What can hang from each mark:
E: T
B: P T
R: M P
T: B E Y
P: B R
Y: T
M: U
U: M

Every row comes from one small tree of marks. The marks that hang from a mark follow it in brackets, in alphabetical order. Every link used is in the known rows. Which tree was each row made from?
Known rows:
B{P T}: [-28.7  -1.7 -21.7 -31.4 -13.1  19.5  26.7   0.3  -7.0  16.3  33.1 -38.4
  -3.4   3.0  15.3  26.8  33.2  -0.4  24.8]
E{T{B{P} Y}}: [ -7.0 -37.6  30.2 -45.1 -29.8  56.2  20.1  26.9  29.9   6.4  30.8  10.8
  39.7 -21.4  31.2  39.3 -11.5  39.0  24.9]
P{B}: [ -2.9  -4.7 -14.9 -29.6 -15.7   3.4  12.8  -8.3   3.4  12.0   9.9 -14.0
 -22.5  18.5  -3.5   5.0   1.2  17.6  -5.9]
R{M{U} P{B{T{E Y}}}}: [-35.0  -4.6  -8.1 -58.1  11.9   2.3  -0.5  -6.9  14.3   4.2  40.7 -32.1
 -12.0  10.0  13.0 -26.9  27.1  28.2  -0.5]
Y{T{B{P{R}} E}}: [  1.3  -9.4 -37.3 -53.9  21.1  50.5  29.3   6.3  11.1  37.3  45.4  15.8
  40.3  23.4  17.7  52.7  40.5  15.7  42.7]
T{B}: [  4.4 -17.7  18.5 -20.6   3.0  16.0  19.2  -6.8  12.4  15.1 -18.4   7.6
  10.3 -13.6   9.2  17.8  -9.7   2.4  -8.9]
T{B{P{R{M}}} E Y}: [ -6.8 -27.5 -24.2 -61.6   0.3  46.7  18.8 -20.3  36.4   3.8  64.7 -15.1
  49.7  -8.0  36.7  -5.1  24.9  27.9  22.0]
P{B{T{E Y}} R{M{U}}}: [-23.3   4.3 -43.2 -59.5   2.6 -14.3  11.3 -45.7   9.2  -2.2  51.8 -26.1
   7.3  18.1  11.9 -27.4  30.2  35.0  52.1]
B{P{R{M{U}}} T{E}}: [ -8.5  16.3 -19.3 -39.3  -7.8   9.2  18.4 -32.8   9.4  18.0  53.1 -32.5
  22.4  -3.6  22.5 -14.6  59.5   2.4  35.4]
T{E}: [-16.8  15.1 -36.1   3.9  27.1  28.0  -6.3   0.5   6.5  17.7  31.3   9.5
  15.9   0.3   1.0  16.8   1.7  18.1   7.6]
U{M}: [  4.6   6.5  19.8   5.8  -7.2 -29.1   1.2   9.9  -3.8   0.0  -1.0  -4.9
  -2.7   6.6   4.4 -23.4   2.5  -4.1   2.6]
Y{T{B{P{R{M}}} E}}: [ 22.4 -13.4 -16.8 -57.0  17.9  45.5  25.0  -2.0  18.4  25.0  35.1   7.4
  34.9  24.5  18.6  35.3  49.3   4.4  32.2]
E{T}: [ 18.2   9.4  29.2  -0.6 -19.3  13.9  -6.7  18.9   4.6   7.9  -1.2  26.8
  14.0  -1.5   0.7  28.3  -9.4  12.2  10.4]
B{P{R{M}}}: [ 37.9  -1.7  14.7 -39.1 -41.2  -2.1  10.3 -24.1  13.8  -4.9  29.0 -32.5
  11.0   8.6  19.7 -39.1  49.5 -20.9  -5.0]
B{P{R{M{U}}} T{E Y}}: [-33.9  -4.1 -35.8 -50.0  -0.9  13.9  15.0 -25.8  14.4  -4.0  76.6 -36.7
  34.3  -4.6  32.3 -20.2  48.3  25.2  59.4]
R{M P}: [ 27.4   4.2  37.1 -24.9  -5.9 -10.4 -16.3   2.1   6.7  -7.1  -5.1 -15.7
 -14.4  13.2   3.6 -36.4  28.5 -30.1 -48.5]
B{T}: [-25.5  11.4 -24.1 -11.8  11.4  -7.2  11.8  -7.9 -18.0   8.8   1.6 -13.7
  -7.5   9.7  -2.4  28.6  12.1  -3.6  27.8]

Write each row's tree:
[-28.4 -23.2 -43.0 -59.8   3.7  53.3  24.3 -11.9  30.1  16.7  75.2  -6.0
  54.0  -9.8  35.7  11.4  17.2  37.5  31.6]
T{B{P{R}} E Y}
[-18.4  11.0 -67.5 -66.4   5.2  -8.0   8.9 -43.3   1.0  -2.0  57.8 -29.2
   1.6  42.7   7.1  -4.4  35.2  23.9  44.9]
P{B{T{E Y}} R{M}}
[-11.1  13.3 -31.2 -46.7 -25.6  -3.7  26.7 -22.1 -12.4  18.6  41.6 -36.0
   7.0  15.5  16.6   8.9  53.4 -11.8  35.7]
B{P{R} T}
[ 21.2  -3.3  64.8 -16.8  -8.9 -18.1 -12.5  -0.6  15.2  -7.6 -12.5 -11.7
  -8.6 -13.7   9.0 -60.8  22.7 -16.9 -40.3]
R{M{U} P}
[-28.7   1.1 -58.5 -55.7   1.6  19.5  13.2 -24.1   7.5  -3.7  80.4 -39.8
  31.0  16.3  27.0  -0.4  54.5  15.1  52.6]
B{P{R{M}} T{E Y}}
[ 34.1 -25.7  53.3 -48.3 -37.0   7.5  30.9 -30.6  32.7  10.2   1.1 -17.5
  25.3 -28.3  29.8 -37.0  29.9  -4.8  -6.6]
T{B{P{R{M{U}}}}}
[-29.8   3.4 -37.0 -65.7  15.8  10.2  -2.2  -4.6   4.1   4.7  47.7 -35.6
 -19.3  37.2   7.9  -0.2  31.6  14.8  -6.1]
R{M P{B{T{E Y}}}}
[ 18.3  -7.5  50.8 -44.1 -22.1 -15.7  -1.6  -7.3  20.0   2.3  -2.4 -24.7
 -28.8   2.5   6.5 -56.9  23.2  -0.7 -46.3]
R{M{U} P{B}}
[ 18.5 -14.9  11.9 -51.4 -30.0  20.8  33.2 -19.5  18.4  24.6  16.5 -11.2
  23.3  -9.5  24.3  -1.1  26.5  -6.0  -1.4]
T{B{P{R}}}
[ 22.6 -34.9  65.0 -54.2 -46.0  24.5  17.7  -2.8  40.8  -7.2  22.0   6.9
  50.3 -31.2  37.3 -14.6   7.7  29.6  26.8]
E{T{B{P{R{M{U}}}} Y}}
[ 15.7 -23.8  -5.1 -58.1  -2.6  26.6  35.9   5.9   5.0  22.9  16.3   7.5
  24.9  23.4  16.3  37.2  38.9  -0.2  35.9]
Y{T{B{P{R}}}}
[ 16.9  -9.4  17.3 -44.4 -10.8  35.0  24.1 -29.8  39.0  28.5  32.5  -8.6
  41.2 -27.7  30.6 -18.8  32.1  13.1   1.5]
T{B{P{R{M{U}}}} E}
[-69.2  -9.7 -70.1 -37.9  17.6  49.8  17.7   9.5   4.1   9.7  84.1 -33.3
  24.6   2.4  24.3  38.9  25.8  39.1  56.4]
B{P T{E Y}}
[-59.2   9.5 -63.4 -63.3  20.1  20.0   4.4   6.9  -4.8  22.9  61.2 -23.7
 -13.2  34.2   5.5  21.1  20.1  30.0   8.5]
R{P{B{T{E Y}}}}
[-10.8 -11.3 -31.3 -26.6  52.5  48.8  16.9  19.4   6.8  30.2  13.9  34.0
  26.6  18.2   2.4  67.2   9.2  23.4  36.5]
Y{T{B E}}
[ 38.5 -20.2  31.3 -54.7 -34.5  14.0  28.8 -29.1  25.3  11.5   7.5 -20.0
  19.4  -6.7  26.2 -17.7  35.6 -15.6 -13.3]
T{B{P{R{M}}}}
[  6.9 -25.6  23.6 -57.5 -39.6  38.2  20.8   7.4  26.2   7.3  37.3  11.7
  48.3 -11.2  32.3  23.7   3.5  29.9  32.0]
E{T{B{P{R}} Y}}
[ 36.8   1.1  23.4 -43.3 -35.9 -36.3   7.5 -45.8  15.6  -3.9   2.9 -19.1
  -9.7  11.0   4.6 -62.2  27.6   2.5  -1.2]
P{B R{M{U}}}
[-39.9  17.7 -64.8 -36.6  17.6  18.4  17.0 -13.8  -7.6  32.9  38.1 -19.0
 -16.4  28.4  -4.1  42.7  12.9  29.2  25.0]
P{B{T{E}}}
[  9.4 -43.1  12.9 -66.3 -26.8  19.5  24.2 -20.6  30.8 -13.6  34.2 -23.6
  34.1  -8.5  36.4 -23.8  23.6   9.6  14.0]
T{B{P{R{M}}} Y}
[-17.4  -8.0 -10.4 -69.3  -3.6  -9.2   2.2  -5.1  -0.4  -8.5  24.5 -42.3
 -31.0  35.9   7.6 -13.8  30.6   1.9 -12.6]
R{M P{B{T{Y}}}}
[-43.2 -37.2 -33.6 -45.4  14.7  73.4  24.1   9.5  34.5  15.3  65.8  -9.9
  44.9 -21.2  34.6  27.9  -1.0  48.4  23.1]
T{B{P} E Y}
